What can hang from each mark:
C: H U V
Y: H
M: V
U: C
V: J M
J: H K V
H: C J Y
K: J

Every row comes from one small tree of marks. The marks that hang from a mark follow it in brackets, in alphabetical order. Every link used is in the known rows. Which tree was each row made from?
Known rows:
U{C{H{J{K} Y} V{M}}}: 22.9	-22.0	-1.4	-4.5	39.5	23.2	15.6	-8.4	-3.6	-11.5	36.4	9.5	-26.3	22.6	4.1	-15.0	-0.4	-9.2	-1.1	-10.4
C{H{Y} U V{J M}}: 31.6	-8.8	8.3	4.4	29.6	14.4	-42.3	-20.2	-23.4	-19.2	36.2	12.0	-10.7	29.2	20.0	-14.1	30.0	17.8	-10.5	8.3
V{J{H{C Y} K} M}: 22.7	0.9	15.3	-8.1	4.8	9.8	-30.7	-2.7	20.7	-10.7	1.1	10.4	-10.4	-3.2	-7.0	11.0	17.8	-9.2	-29.8	-4.1
J{H}: 3.5	-5.8	-10.5	-5.1	20.5	-3.2	-19.9	-5.4	2.8	0.5	4.0	2.8	-2.9	-0.6	-3.9	12.9	3.9	-8.4	2.2	2.2
V{J}: 4.2	-1.7	4.9	-2.5	-19.7	-0.3	-12.3	-5.8	-4.7	-8.2	2.4	0.2	10.6	-9.6	0.9	-9.2	2.3	9.3	-23.6	6.6
Y{H{C{U V{J M}}}}: 29.8	2.8	-1.7	3.5	15.3	-4.4	11.5	-16.1	-29.0	-9.0	6.5	13.0	-5.7	-1.2	15.9	-4.4	19.2	8.7	-3.1	4.7
U{C{V{J M}}}: 35.2	-22.6	4.4	-8.7	-7.0	14.4	13.8	2.2	1.7	-2.6	16.3	3.3	-11.5	11.9	0.0	-17.2	-1.3	-4.7	-17.8	-4.5
H{C{V{J}}}: 35.9	-23.5	7.7	-4.0	-7.7	0.5	15.2	-8.6	5.0	-3.6	13.0	4.8	8.1	-4.9	7.0	-5.2	-2.4	1.2	-7.8	-10.6
M{V{J{K}}}: -3.5	12.7	20.2	5.7	-23.2	17.1	-41.2	-18.3	0.0	-14.0	21.5	7.9	8.8	-3.6	1.4	-17.1	6.9	3.9	-30.8	4.9
Y{H}: -0.5	14.6	-9.0	12.9	11.7	-2.7	9.7	-7.5	-32.5	-3.7	-2.2	3.8	-5.5	-4.1	8.9	0.4	1.2	-8.2	-1.4	10.9
M{V{J}}: -2.9	6.5	18.5	1.0	-27.2	-0.3	-27.6	-17.3	-8.0	-7.0	12.7	6.8	11.8	-5.0	7.8	-17.3	7.1	2.0	-25.5	8.0
V{J{H{C{U}} K} M}: 19.0	0.0	6.8	-11.6	8.5	9.5	-34.6	-6.8	17.5	-18.3	9.8	12.7	-10.0	-2.3	-11.1	6.2	31.1	4.7	-23.7	0.0
J{H V}: 23.1	-13.1	-14.0	-2.5	34.5	-4.5	4.6	-6.9	5.0	0.9	3.1	7.8	-5.8	3.9	-0.6	16.6	-2.8	-9.0	-5.4	4.2
K{J{H V{M}}}: 18.8	-0.7	-12.1	9.4	26.4	3.7	6.8	-15.4	5.4	-11.6	2.3	21.9	-13.1	-0.8	-4.7	27.3	18.6	-18.2	-16.1	8.0
M{V{J{H{C Y} K}}}: 1.0	5.1	19.7	2.4	-7.5	7.5	-41.1	-23.4	6.6	-5.6	14.6	9.8	8.1	-4.8	4.9	-2.5	9.3	2.1	-27.1	-4.6
C{H}: -3.7	-9.4	-4.8	17.1	19.9	6.4	-5.6	-8.1	-19.9	-10.8	24.9	2.5	-9.4	12.0	1.8	-2.1	9.2	-11.0	2.5	5.7
Y{H{C J{V}}}: 11.0	-1.3	-16.9	-4.8	35.0	-22.9	63.7	-17.8	-23.5	-7.7	-3.4	13.4	-5.3	-17.1	14.6	1.7	-2.7	-2.5	3.2	2.4
V{J M}: 17.3	1.1	13.4	-10.2	-19.4	1.0	-13.9	4.2	3.6	-10.9	-0.7	4.9	-3.9	-4.4	-4.1	-8.5	14.8	-10.4	-27.7	12.6
K{J{H{C{U} Y} V{M}}}: 16.8	-2.4	-5.9	9.4	36.7	-8.5	16.3	-23.1	6.4	-3.1	-10.6	25.4	-11.4	2.4	8.0	35.1	31.0	6.8	-8.3	-6.4
J{H K V{M}}: 31.6	-0.3	-5.3	-2.8	42.0	22.0	-16.5	-0.2	21.9	-12.5	16.5	13.6	-23.0	9.6	-15.5	17.6	6.0	-20.9	-17.0	3.2

Which tree is each row?
31.2	-7.1	-3.1	-6.0	39.8	20.7	-32.3	-11.2	20.7	-11.9	24.6	13.6	-13.4	10.3	-8.2	13.6	20.8	5.8	4.2	-12.3 -> J{H{C{U V{M}}} K}
28.9	6.6	-0.1	7.3	18.0	8.1	1.2	-16.0	-22.6	-14.6	13.6	14.5	-8.4	1.0	9.5	-4.1	18.7	9.6	-7.0	2.4 -> Y{H{C{U V{J{K} M}}}}
24.4	-9.4	-7.7	-2.8	39.5	20.9	-31.2	-16.3	16.0	-11.2	26.6	10.2	-6.9	8.4	-5.3	13.6	13.7	14.7	5.8	-16.0 -> J{H{C{U V}} K}
-0.6	-27.2	-16.8	-0.6	33.9	-1.1	48.4	-11.2	-14.0	-6.4	21.0	5.2	-16.2	10.2	3.1	-10.5	-1.4	-0.2	0.1	-4.7 -> U{C{H{J{V}}}}
21.9	-6.5	-4.0	11.5	29.7	-5.8	22.6	-17.1	10.5	-1.2	-9.6	23.3	-11.2	-1.7	4.6	36.0	19.3	-12.3	-13.1	-5.9 -> K{J{H{C Y} V{M}}}
35.6	-18.7	4.9	-6.9	8.9	25.4	-9.6	-2.9	9.3	-3.3	19.1	5.4	-14.6	14.9	-1.9	-7.5	-1.8	-3.8	-21.6	-10.2 -> U{C{V{J{H{Y} K} M}}}
36.7	-23.1	3.8	-11.1	5.2	11.4	1.4	-1.8	4.1	3.5	11.2	4.1	-12.4	14.3	3.5	-7.3	-1.0	-6.0	-16.9	-7.7 -> U{C{V{J{H{Y}} M}}}
13.2	0.9	3.6	-23.7	52.2	-9.6	33.8	-18.0	20.0	-8.2	-5.2	19.0	-12.6	-1.9	13.1	8.3	17.7	32.8	1.4	-20.0 -> H{C{U} J{K V{M}} Y}
0.4	3.5	-1.3	0.8	39.7	8.5	-29.9	-15.6	15.8	-0.1	2.6	8.3	-6.2	5.3	0.1	24.8	17.6	24.0	3.4	-21.4 -> J{H{C{U} Y} K}
19.5	4.6	6.9	-9.0	2.2	19.5	-47.2	-1.1	15.5	-20.9	13.9	8.9	-10.6	-2.8	-16.3	1.9	17.5	-14.7	-31.6	9.5 -> V{J{H K} M}
28.4	5.4	5.5	2.2	21.0	25.3	4.0	5.1	19.0	-13.4	12.0	11.3	-20.8	8.8	-11.8	4.5	2.1	-12.4	-18.5	1.5 -> J{K V{M}}
41.3	-13.7	7.1	11.3	14.8	38.2	-38.1	-8.9	-9.5	-32.5	55.9	11.2	-13.5	19.1	-3.0	-17.6	9.7	-23.6	-23.2	12.2 -> C{H V{J{K} M}}
25.7	-6.8	14.0	-1.7	11.9	7.3	-11.0	-19.7	5.9	-0.6	7.5	7.7	7.1	6.3	17.9	0.0	11.7	39.6	-7.0	-22.3 -> H{C{U V{J{K}}} Y}
-1.4	-6.3	-3.5	-18.5	22.6	-3.3	30.0	-12.7	18.5	-14.1	10.1	9.4	-1.9	-17.3	-3.4	-0.4	-0.2	8.7	5.9	-16.6 -> H{C J{K}}
47.0	-4.8	10.2	-8.5	11.4	28.3	-48.4	-5.1	12.9	-16.1	27.6	8.9	-7.4	8.7	-1.4	-3.9	2.0	-13.3	-24.4	2.4 -> C{V{J{H{Y} K} M}}
15.7	2.9	-5.9	-22.7	35.8	8.3	19.4	-6.0	17.3	-21.2	14.3	13.9	-15.0	-6.8	-6.0	-3.6	-0.7	-4.5	-8.6	3.1 -> H{J{K V{M}}}
5.1	2.2	-20.0	-7.1	44.9	-26.3	54.3	-24.1	-27.7	-9.0	-3.7	15.8	-5.8	-11.9	19.3	2.3	11.9	21.0	9.1	1.8 -> Y{H{C{U} J{V}}}
31.0	-8.6	10.4	-23.4	34.4	5.4	18.6	-11.6	24.6	-10.2	13.7	14.5	-9.9	-2.9	9.8	-1.0	-3.6	-1.0	4.2	-20.7 -> H{C{V{M}} J{K} Y}
11.6	-5.1	-9.7	-2.5	64.2	19.6	-31.1	-32.5	-17.5	-26.3	50.5	13.5	-9.4	22.7	18.8	-13.3	16.7	31.8	12.0	-4.3 -> C{H{J{K} Y} U V}
15.0	-11.1	-15.9	15.6	24.8	-5.1	26.7	-22.8	3.9	-5.9	0.3	21.2	-2.3	-7.2	0.4	31.7	12.5	-5.2	-8.7	-4.9 -> K{J{H{C} V}}
33.7	-19.7	-5.7	-10.5	41.2	10.0	-2.1	-12.0	-11.9	-25.9	48.8	13.4	-18.8	15.3	6.4	-17.6	6.7	-27.1	6.7	12.5 -> C{H{J} V{M}}
27.1	-16.9	-2.2	-33.0	35.9	-17.1	27.3	-16.8	10.1	-11.2	14.2	16.3	-5.3	-3.4	12.1	-8.5	19.4	19.5	17.8	-8.9 -> H{C{U V{M}} J}
-11.8	-20.9	-9.0	-1.0	30.5	-2.3	32.5	-11.9	-14.9	-1.0	12.7	2.6	-14.2	11.8	8.8	-8.0	0.6	4.8	3.0	-11.8 -> U{C{H{J Y}}}
9.9	-3.4	-18.8	15.1	25.5	3.7	6.9	-21.1	0.0	-9.3	4.5	19.2	-2.9	-3.4	-0.4	27.1	11.1	-5.6	-12.9	4.4 -> K{J{H V}}
5.0	9.4	-18.1	-2.4	48.5	-8.3	40.6	-25.2	-21.0	-15.9	5.3	17.1	-9.4	-10.6	12.5	1.8	10.6	22.7	4.2	-0.8 -> Y{H{C{U} J{K V}}}
